(in the rows, 128 means zero)
Known rows, with every way that one mark hangs from another
{suvig {deduk fovubu mezi tipon} muda}: [ 37 113 115 134 117 128 162  46 121 111 194 128 120 137 107 105 133 167
 144 132 172 154 118 113 114 150 147 118 112  63]
{deduk {fovubu {muda suvig}}}: [ 78 143 147 139 120 173 136  99 103  98 151 110  89  83 108 119 137 136
 145 119 140  85 114 109 134 163 162 103 108 131]
{fovubu {melasel suvig}}: [ 97 171 142 109 118 166 171  86  80 123 161 138  69  68 145 142 125 132
 162 141 154 124 107 151 139 130 154 148  75 132]
{tipon {melasel suvig} muda}: [ 89 158 148  92 131 148 178  89  54  99 138 133  83  90 137 128 114 124
 189 126 137 108 110 144 131 156 142 118  76 134]
{muda {suvig {deduk fovubu mezi tipon}}}: [ 50 137 120 131 117 147 140  62 129  92 189 135 125 151  93 104 130 148
 138 125 191 130 100 118 119 137 176 104 108  98]
{deduk suvig}: [105 154 127 149 125 143 161 104 115 107 168 128  99  86 121 114 102 107
 156 152 172  93 135 154 141 148 157 136  94 115]
{suvig muda}: [ 99 136 131 145 125 124 184  86 107 111 147 137  82  72 141 109 119 131
 150 137 146 118 132 129 140 149 135 121  88  92]
{muda {suvig {deduk fovubu}}}: [ 89 145 134 139 113 146 141  71 124  94 154 137 109 116 124 101 134 159
 138 104 170 106 120 113 123 141 172 100 103 118]
{deduk {fovubu melasel muda} mezi tipon}: [ 32 136 136 125 121 179 151  77  81 119 198 104 107  89  91 147 137 137
 145 163 164 133  99 130 112 132 159 150 100  91]
{melasel {mezi muda} {suvig deduk}}: [ 79 146 106 101 101 118 121  79  89 109 180 128  78 107 145  98 131 127
 173 156 140 136 138 138 139 163 118 121  85 157]
{melasel {mezi muda} {suvig deduk} tipon}: [ 87 138 128  86  86 130 129  59  92 107 197 146  78  95 141  89 152 129
 186 149 139 120 152 147 127 164 128 131  68 157]
{fovubu {melasel mezi}}: [113 174 136 123 111 132 165 103  92 113 154 130  76  70 137 129 116 112
 172 171 164 107 120 146 122 114 142 138  66 127]
{tipon {deduk fovubu} muda}: [102 107 133 147 133 145 156  88 111 103 145 124  80  95 126 131 136 160
 178 114 162  86 114 117 120 171 147 132  86 111]
{fovubu melasel muda}: [ 83 147 152 119 120 167 164  98  61 127 141 124  82  39 137 143 126 119
 138 158 152 102 124 140 122 125 141 149  81 126]
{mezi {melasel suvig} muda}: [ 87 158 115 131 127 137 157  95 106  93 194 141  60  77 149 122 154 101
 164 161 113 142 117 156 160 150 146 142  76 136]
{deduk {mezi melasel}}: [ 95 164 110 138 135 102 196  92 122 107 174 150 101  79 135 130 128 100
 157 162 151 137 110 155 136 112 175 160  82  98]
{suvig {deduk tipon} muda}: [ 70 114 126 138 116 124 158  73 107 107 157 144  94  99 132  95 123 130
 127 139 171 132 130 124 131 137 124 102  88  84]
{melasel {suvig {deduk mezi}} tipon}: [ 86 139 132  83 103 137 177  43  91 129 186 164 108 100 133 111 133 145
 171 123 170 132 133 154 120 145 170 160  83 124]
{fovubu muda}: [103 132 133 136 129 143 156 100  80 114 148 115  89  47 130 133 119 105
 143 146 141  97 134 132 141 146 138 137  86 120]
{muda suvig}: [120 161 137 144 130 138 165 105 117  94 143 142  85  85 131 108 120 112
 145 127 160  93 112 135 145 133 164 111  87 126]
{deduk fovubu {mezi melasel}}: [ 81 156 113 153 133 116 185  77 134  99 194 133 106  98 119 133 141 129
 167 152 144 140 105 137 130 127 186 155  91  82]
{mezi muda}: [103 132 115 151 134 119 150  78  99  95 178 117  85  77 136 121 133 121
 153 155 137 119 137 146 144 150 136 151  81 122]
{melasel mezi {suvig deduk} tipon}: [109 144 137  86  88 136 146  71  98 115 174 157  87  88 140 101 133 120
 188 133 157 108 145 142 126 148 144 128  64 142]
{muda {suvig {deduk {mezi melasel} tipon}}}: [ 57 157 122 128 116 125 168  95 132  91 172 173 109 126 116  96 134  99
 120 151 184 139  93 142 128  98 177 105  91 103]
{fovubu melasel}: [107 159 141 133 127 146 180  88  86 115 153 134  87  63 142 138 120 126
 149 152 167 112 118 151 125 114 156 152  70 113]
{tipon {deduk {fovubu {melasel suvig}}}}: [ 89 140 140 123 114 188 152  75 109 128 166 137  64  97 120 141 153 169
 178 133 167 117 104 121 121 152 166 152  86 127]
{deduk {fovubu {melasel tipon}} suvig}: [ 84 156 167 131 100 191 164  63 108 110 197 134 103  86 108 118 145 153
 174 141 171  86 134 155 106 139 179 158  79 113]
{muda {suvig {deduk {fovubu melasel}}}}: [ 73 160 152 123 106 167 148  67 103 104 147 142 103 110 129 110 145 172
 133 116 178 111 109 122 105 121 177 108  96 126]
{mezi melasel muda}: [ 95 149 115 155 134 115 166  94 112  86 182 139  75  71 142 118 149 102
 148 172 126 129 125 153 147 131 146 149  71 114]

Rows
[ 96 120 109 149 131 129 168  67 137 121 172 133 104 116 101 133 134 160
 180 137 180 116 114 117 117 152 177 164 104  92]  {tipon {deduk fovubu mezi}}
[ 84 123 164 111 106 162 157  59  96  90 151 152 100 108 135  92 153 170
 160  84 167  77 123 132 105 161 163  99  77 138]  {melasel {tipon {muda {suvig {deduk fovubu}}}}}
[ 46 145 124 140 119 142 178  67 130 119 189 123 113 128  99  98 115 163
 169 143 162 128 129 127 120 171 165 132 133  86]  {deduk fovubu mezi {suvig muda}}
[ 95 158 110 114 113 127 132  94  95 102 192 117  60  92 137 114 128 109
 189 165 123 126 130 145 154 172 121 129  83 150]  {melasel {mezi muda} suvig}
[ 71 123 134 116 137 132 182  64  92 111 147 136 113 128  99 125 125 171
 202 131 170 104 108 113  92 155 168 143  99 100]  {tipon {deduk fovubu mezi} melasel muda}
[ 83 167 125  97 114 127 141  86  77  96 174 125  73 106 119 109 126 110
 205 169 121 125 133 136 134 155 129 126  81 147]  {tipon {melasel {mezi muda} suvig}}
[ 72 135 149 131 118 150 180  90 114 120 127 163  94 114  96  78 113 135
 174 154 178  94 143 111 108 145 149 117 110 105]  {tipon {deduk {suvig muda}} melasel}
[ 79 137 125 128 115 126 138  78  98  92 151 146  94 106 137  90 139 139
 125 133 161 113 134 134 129 145 146 108  97 147]  {mezi {muda {suvig deduk}}}
[ 64 156 138  77  94 120 165  77  81 119 135 157  86 117 128  84 114 135
 189 139 145 136 137 110 117 145 126  87  95 125]  {tipon {melasel mezi {suvig deduk muda}}}
[ 72 142 138 125 121 138 142  93  89  74 172 107  98 120  99 121 119 116
 203 149 148  98 105 117 114 145 134  92  70  98]  {deduk fovubu {tipon {melasel mezi} muda}}
[ 73 140 133  80 132 143 190  81  70 126 137 159  91 118 116 125 114 144
 204 135 166 115 105 135 112 156 156 139  97 131]  {tipon {deduk mezi} {melasel suvig} muda}
[ 66 140 108 136 122 106 171  84 122 105 188 155 117 106 125 120 131 101
 133 167 180 152 107 148 126 100 162 138  81  83]  {suvig {deduk {mezi melasel} tipon}}
[ 77 147 124  93  94 122 156  84  98 125 150 149  73 101 148  90 119 137
 173 136 150 134 136 121 134 162 118  93  96 127]  {melasel mezi {suvig deduk muda}}
[ 76 151 160 119 134 155 166 108  79  71 137 143  93 113 108 103 114 103
 158 129 165  89  92 135 125 131 147  81  75 122]  {deduk {tipon melasel {muda suvig}}}
[ 69 120 129 142 112 128 161  52 117 110 158 132 103 106 133  98 136 177
 147 112 153 129 138 106 120 158 143 111 104  84]  {suvig {deduk fovubu} muda}
[ 38 155 104 148 130 130 156  99 130  89 227 137 103 118 102 108 132  82
 150 205 161 143 115 170 142 136 156 150  96 106]  {deduk {mezi melasel muda} suvig tipon}
[ 52 123 122 147 114 154 108  64 121  75 196 122 100 138 103  91 154 149
 128 135 164 123 116 117 130 153 151 101  99 119]  {mezi {muda {suvig {deduk fovubu tipon}}}}
[101 125 154 103 117 150 191  83 102 113 140 178  85 104 119 101 138 141
 177 119 188  73 111 142 105 150 169 128  81 142]  {melasel {tipon {deduk mezi} {muda suvig}}}
[ 90 149 135 118 112 151 168  73 106  95 207 159  60  66 142 111 175 103
 178 155 109 126 130 165 147 149 153 159  57 135]  {mezi {melasel suvig tipon} muda}
[ 71 165 111 125 129 142 174  95 124 103 208 149  82 102 119 132 133  81
 160 166 152 156  88 159 153 125 166 141  80  99]  {deduk {mezi {melasel suvig}} tipon}
[ 78 149 108  98 116 128 166  64  91 130 170 145 110 108 137 120 115 142
 156 130 173 147 118 144 132 143 161 147 102 124]  {melasel {suvig {deduk mezi}}}
[ 61 151 124 129 121 128 192  84 113 126 171 141 108 108 113  96 101 134
 157 157 172 126 134 145 128 161 152 131 121  97]  {deduk mezi {suvig muda}}
[ 78 148 173  89 106 195 173  58  63 111 183 132  70  76 140 139 158 168
 195 109 142 101 108 156 112 167 159 143  64 136]  {deduk {fovubu {melasel suvig {tipon muda}}}}
[ 95 154 174  82 109 184 188  73  53 117 162 153  65  59 155 136 142 141
 185 122 152  97 112 173 120 152 148 145  52 149]  {fovubu {melasel suvig {tipon muda}}}
